Every row comes from one small tree of marks. Brackets hold a mark, then the marks that hang from it, in the order of their numbers. Every link used is in the known rows. Which tree was each row made from?
Known rows:
{q_57 {q_486 {q_647 q_472}}}: [ 0.89  0.53 -0.58  0.32  2.68 -0.63 -1.32  2.31  2.59  0.35 -0.60 -2.51
 -0.92 -0.21 -0.35 -0.93  1.68 -0.11  0.37 -1.01  0.07]
{q_472 q_424 q_647}: [-0.20  1.95  1.28  3.11  1.65 -0.58 -0.49 -0.19  1.39  1.72  3.69  1.53
  0.33  1.23  1.41  1.12 -0.65  1.65 -1.83  0.16 -1.25]
{q_57 {q_107 {q_424 q_472}}}: [ 0.23 -0.04  2.17  0.80 -3.85  0.97 -2.97  0.64  0.06 -0.64 -0.28  1.54
  2.82  1.32 -1.33 -0.36 -0.77 -0.37 -0.05 -0.11 -0.57]
{q_424 {q_472 {q_647 q_107}} {q_486 q_57}}: [ 1.01  0.84  3.48  1.24 -4.25  0.11 -0.94 -3.79  1.77  1.24 -1.85  1.48
 -4.19 -4.25  1.92  1.33  1.31 -0.07 -2.81 -0.56  1.05]
{q_424 {q_486 q_57 {q_647 q_107}}}: [ 0.19  1.23  0.57  0.23 -0.80 -1.83  0.42 -3.84 -1.77  0.87 -2.51  1.27
 -3.74 -4.19  1.21 -1.56  2.03  0.29  0.01 -0.46  2.41]
{q_486 {q_57 q_107 q_472} q_424}: [-2.32  1.33  0.67 -1.19 -0.92 -1.40  1.97  1.36 -5.70 -0.32 -1.82  2.69
  0.12  1.02 -4.21 -0.60 -1.33 -0.74  3.09  0.70  0.79]
{q_486 {q_647 q_107 q_424 q_472}}: [-0.35  0.01 -2.56 -3.91  2.38  1.32 -0.28 -1.93  3.25  0.52  0.72  2.39
  0.00 -2.68 -0.01 -0.19 -1.79 -2.62  0.58 -2.05 -0.06]
{q_107 {q_57 q_486} q_424}: [ 0.30 -1.33 -1.35  1.49  2.27  0.54 -0.83  0.36 -1.47 -2.35  1.90 -4.66
  3.93  2.95  0.33 -0.29  1.44  2.29 -0.06  0.31 -2.56]
{q_472 {q_424 {q_486 q_647}}}: [ 0.34 -0.27  0.88  3.05 -0.45 -0.86 -0.61  1.18  0.44  0.43  2.10  0.66
 -0.62  0.41  1.87 -0.14  0.93  2.13 -1.40  0.71  1.98]
{q_486 q_57 q_424 {q_647 q_107}}: [-1.44  2.42  1.08 -1.86  1.35 -1.74  0.91 -3.67 -4.79  1.31  0.18  4.06
 -1.88 -3.27 -0.91 -1.85 -0.58 -0.54  2.09 -0.25  3.04]
{q_424 {q_486 {q_57 q_107} {q_647 q_472}}}: [-0.14  1.11  2.12 -0.19 -1.91 -2.21  0.05 -1.20  1.04  0.26 -3.19  0.96
 -3.68 -3.11  0.23 -1.00  1.39  1.27  0.76 -1.23  1.75]
{q_424 q_472 q_486}: [ 1.49 -2.08  2.84  1.77 -5.44  1.06 -1.31  1.04  2.73 -0.04 -0.88 -0.27
 -1.15 -0.81  0.72  0.93  0.92  0.07 -3.27  0.76  0.14]
{q_472 {q_647 q_424 q_486}}: [ 1.08  0.04 -0.41 -1.37  4.16  2.33  1.47 -0.61  3.13  1.10  4.56 -1.30
  0.62  0.23  3.16  1.04 -0.27  1.10 -2.11 -0.29 -1.49]
{q_107 {q_57 q_472} q_424 {q_647 q_486}}: [ 0.64 -2.44 -6.32 -0.57  1.12 -1.58  0.22 -0.23  1.90 -1.36  2.12 -5.84
  3.89  2.21  3.06  1.02 -1.37  0.48 -0.32 -2.08 -3.51]
{q_472 {q_647 q_107 q_424 q_486}}: [ 0.84 -0.12 -1.58 -2.40  4.31  3.04  0.69 -3.52  1.93  1.36  2.89 -0.33
 -0.01 -1.45  3.23  0.92 -0.93 -1.14 -1.43 -0.53 -1.17]
{q_486 {q_647 q_424}}: [ 0.12  0.61 -1.01 -1.35  2.49 -0.04  0.12  0.55  1.27  0.66  2.32  1.95
  1.39 -0.18  0.01 -1.16 -0.15  0.60 -0.36 -0.97  0.56]
{q_486 q_57}: [-0.84  1.65  1.46  0.48 -0.17 -1.34  1.80 -2.72 -1.89  0.35 -0.85  1.40
 -1.26 -1.09 -1.11 -0.87  1.42 -0.04 -0.09  1.38 -1.39]
{q_57 {q_472 q_424 {q_647 q_107}} q_486}: [ 0.21  0.93 -3.17  2.29  3.10  0.45 -0.65  2.30 -0.28  0.55 -0.32 -1.56
  0.07  2.02 -0.88  1.27  0.52 -1.84  0.37 -0.16 -0.53]
{q_57 q_107 q_472}: [-0.71  0.49 -1.76  0.14 -1.05 -0.96  0.10  1.99 -1.76  0.41 -4.25  1.07
  1.18  1.60 -3.35 -0.95 -0.90 -1.50  1.76 -0.50 -1.60]
{q_486 {q_57 q_107 {q_472 q_424}}}: [-2.07  1.87 -0.14  1.38 -1.01 -1.53  1.49  0.26 -3.34 -0.55 -3.17  2.11
  0.16  1.52 -3.03 -0.25  0.19 -0.54  1.88  1.69 -0.50]
{q_57 {q_107 q_647} q_472 q_486}: [ 1.20 -0.47 -4.17  1.43  0.43 -3.38 -2.32  4.10 -1.37  0.05 -4.77 -2.90
  0.77  2.96 -2.01 -1.23  0.37 -1.72  1.95 -2.24 -0.95]
{q_647 q_424 q_472 q_486}: [ 0.07 -2.67 -1.69 -4.03  2.65  4.27  2.21  0.01  5.40 -1.02  3.53 -2.45
  0.92  0.25  1.61  2.06 -1.19 -1.62 -1.19  0.93 -2.40]

Which tree is each row?
[ 0.15 -0.03 -1.65  0.52 -2.65 -1.14 -1.21  3.51 -0.85 -0.66 -1.17 -0.02
  1.84  1.36 -1.10 -0.89  0.12  0.31  1.76 -2.26  1.60]
{q_57 {q_107 {q_424 {q_486 q_647}}} q_472}
[ 0.36 -0.06 -2.26  1.28  0.81 -0.55 -0.83  4.45 -2.38 -0.49 -4.86 -2.24
  0.96  2.96 -3.72 -1.38  1.24 -1.23  2.11  0.10 -0.84]
{q_57 q_107 q_472 q_486}
[ 0.65  0.11 -0.46 -0.25  3.27 -0.14 -1.64  1.02 -3.68  0.83  0.39 -0.28
 -0.30 -0.37 -0.85 -1.99  0.30 -0.54  1.70 -0.41  2.77]
{q_57 {q_486 q_424 {q_647 q_107}}}
[-2.12  0.76 -0.03 -1.24 -0.37 -1.08  3.33  1.35 -3.95 -0.45  0.82  1.73
 -0.07  0.63 -3.31  0.38 -0.83 -1.10  1.83  1.00  0.39]
{q_486 {q_57 q_472} q_424}
[ 1.49  0.11  1.84  0.72 -1.37  2.41 -1.36  0.06  4.30  0.42  4.74 -1.46
  2.06  0.26  2.96  1.64 -0.03  0.40 -2.81 -0.50 -0.94]
{q_107 {q_424 {q_472 {q_647 q_486}}}}
[-1.20  1.67 -1.98  1.41 -1.21 -4.06  0.12 -0.05 -2.26  0.17 -3.11  1.56
 -0.07  1.40 -1.55 -0.10 -0.55 -0.92  1.74 -0.23 -0.74]
{q_486 {q_57 {q_107 q_647} {q_472 q_424}}}
[-1.68  3.03  1.70  0.11  0.33 -2.29  0.00 -1.58  0.46  0.57 -1.80  3.13
 -1.74 -1.49 -0.97 -0.89 -0.01  0.56  1.79 -0.09  1.01]
{q_486 {q_57 q_107} {q_647 {q_472 q_424}}}
[-0.11  0.64  1.47 -0.18  1.21  0.22  1.62 -3.15 -2.22  0.25 -2.51 -1.00
 -1.26 -0.86  0.61 -1.36  1.21  0.65  0.43  2.19 -0.68]
{q_647 {q_486 {q_57 q_107}}}
[ 0.04 -0.08  0.93  3.04 -2.19 -3.20 -1.03 -1.12 -1.70 -0.29 -0.88  0.68
 -1.64  0.72  1.39  0.04  0.47  1.23 -0.24  0.58  1.06]
{q_472 {q_424 {q_486 {q_57 {q_107 q_647}}}}}
[ 0.05  0.32 -0.98  2.94 -0.58 -0.50  0.71  3.11  1.85  0.67  1.92 -0.27
 -0.47  1.55  0.82  2.36 -0.03  0.65 -1.52 -0.50 -0.23]
{q_57 {q_472 {q_424 q_486} q_647}}
[-0.79 -1.49  0.97 -2.67 -1.22  1.36  1.23 -0.24  2.04 -2.05 -0.41  0.60
 -1.29 -0.76 -0.67  1.45  0.00 -0.36  0.34  0.12 -0.16]
{q_647 {q_424 {q_486 {q_57 q_107}}} q_472}
[-0.16  0.28 -0.50 -1.62  1.79  1.30  2.27 -6.29 -2.05  0.52 -1.96 -0.75
 -2.24 -2.98  1.50 -0.78  0.74 -1.99  0.04  2.15 -0.84]
{q_647 q_107 {q_486 q_57}}
[ 1.44 -0.16  3.35  1.94 -4.39  0.58 -3.38  1.08  1.77  0.02  0.78  0.60
  0.85  0.33  1.12  0.66  0.00  1.32 -1.42 -1.50  0.70]
{q_57 {q_107 {q_424 {q_472 q_647} q_486}}}
[-0.40 -3.88 -2.82 -3.74  0.41  2.93  0.60 -3.44  3.12 -2.17 -0.27 -1.27
 -0.02 -1.83  1.05  2.21 -1.88 -1.15 -0.87 -0.61 -2.20]
{q_647 {q_107 q_57} {q_424 q_486} q_472}
[ 0.46  0.11  1.28  1.14 -1.41  0.60 -1.83 -1.23  3.23 -0.44  3.23 -0.76
  3.25  0.42  1.78  1.54 -0.76  2.72 -2.64 -1.36 -2.74]
{q_107 q_57 {q_424 {q_472 q_647}}}
[ 1.28 -0.41  2.48  1.47 -4.70 -0.06 -3.58  1.53  0.89 -0.41 -0.59  1.16
  1.12 -0.02  0.62 -0.77  0.34  1.27 -0.45 -1.19  2.27]
{q_57 {q_107 {q_424 q_472 {q_486 q_647}}}}
[-0.55 -1.14 -2.85  2.07  0.08 -1.54  1.13  1.19  0.35 -0.57 -0.74 -1.41
  0.76  1.08  0.51  0.56 -0.03  2.73 -0.63 -0.20 -0.74]
{q_107 {q_57 {q_472 {q_424 {q_486 q_647}}}}}
[ 0.75  0.18  0.31 -1.17 -0.58  1.00 -0.94  1.26  3.21  0.50  1.41  2.62
  1.18 -0.69 -0.10 -0.34 -0.23  0.17 -1.56 -0.89  0.93]
{q_486 {q_647 {q_424 q_472}}}
[-0.25 -2.23  0.62 -2.88  1.59  2.73  1.86  0.62  2.15 -0.16  3.62 -2.19
 -0.29 -0.14  1.00  1.68 -2.20 -1.21 -0.16  1.23 -0.87]
{q_647 q_472 {q_486 q_424}}
[-0.22 -0.45  4.08 -1.23 -1.63  1.69  1.13 -0.99 -2.18  0.03 -0.57  0.35
 -0.86 -0.54 -0.28 -0.04 -0.56  0.38  0.08  2.64  1.50]
{q_647 {q_486 {q_57 q_107} {q_424 q_472}}}
[ 0.31 -0.35 -0.17  2.14 -0.24 -0.33 -1.10 -1.18 -0.46  0.82  0.43  1.30
 -1.19 -1.06  1.80 -0.34  0.32  0.50 -0.78  0.62  2.26]
{q_472 {q_424 {q_486 {q_647 q_107}}}}
[ 0.28 -0.67  1.74  0.85  1.61  0.25 -1.87  3.33 -5.15 -0.50 -0.98 -0.84
  1.02  2.86 -2.56 -1.75  0.07  0.63  2.09  0.95  1.16]
{q_57 q_107 {q_486 q_424}}
[-0.77 -0.94 -0.05 -4.30  2.09  2.91  2.60 -1.88  2.35 -1.48  0.13 -1.05
 -0.37 -0.62  0.47  0.98 -0.47 -1.14  0.68  1.45 -1.33]
{q_647 q_424 q_472 {q_486 {q_57 q_107}}}
[-0.09 -0.86  3.35 -1.37 -1.05  2.03  2.15 -1.07 -0.80 -0.20  1.69 -0.29
 -1.03 -0.87  0.47  0.73 -0.20  0.15 -1.10  2.99  1.02]
{q_647 {q_486 q_57 {q_424 q_472}}}
[ 0.11 -0.09 -2.16  0.14  2.29 -1.09  0.29  6.17 -2.28  0.04  0.50 -1.53
  0.82  2.08 -2.60 -0.99  0.50 -0.22  2.00 -0.86  2.25]
{q_57 q_472 {q_486 q_424 q_647}}
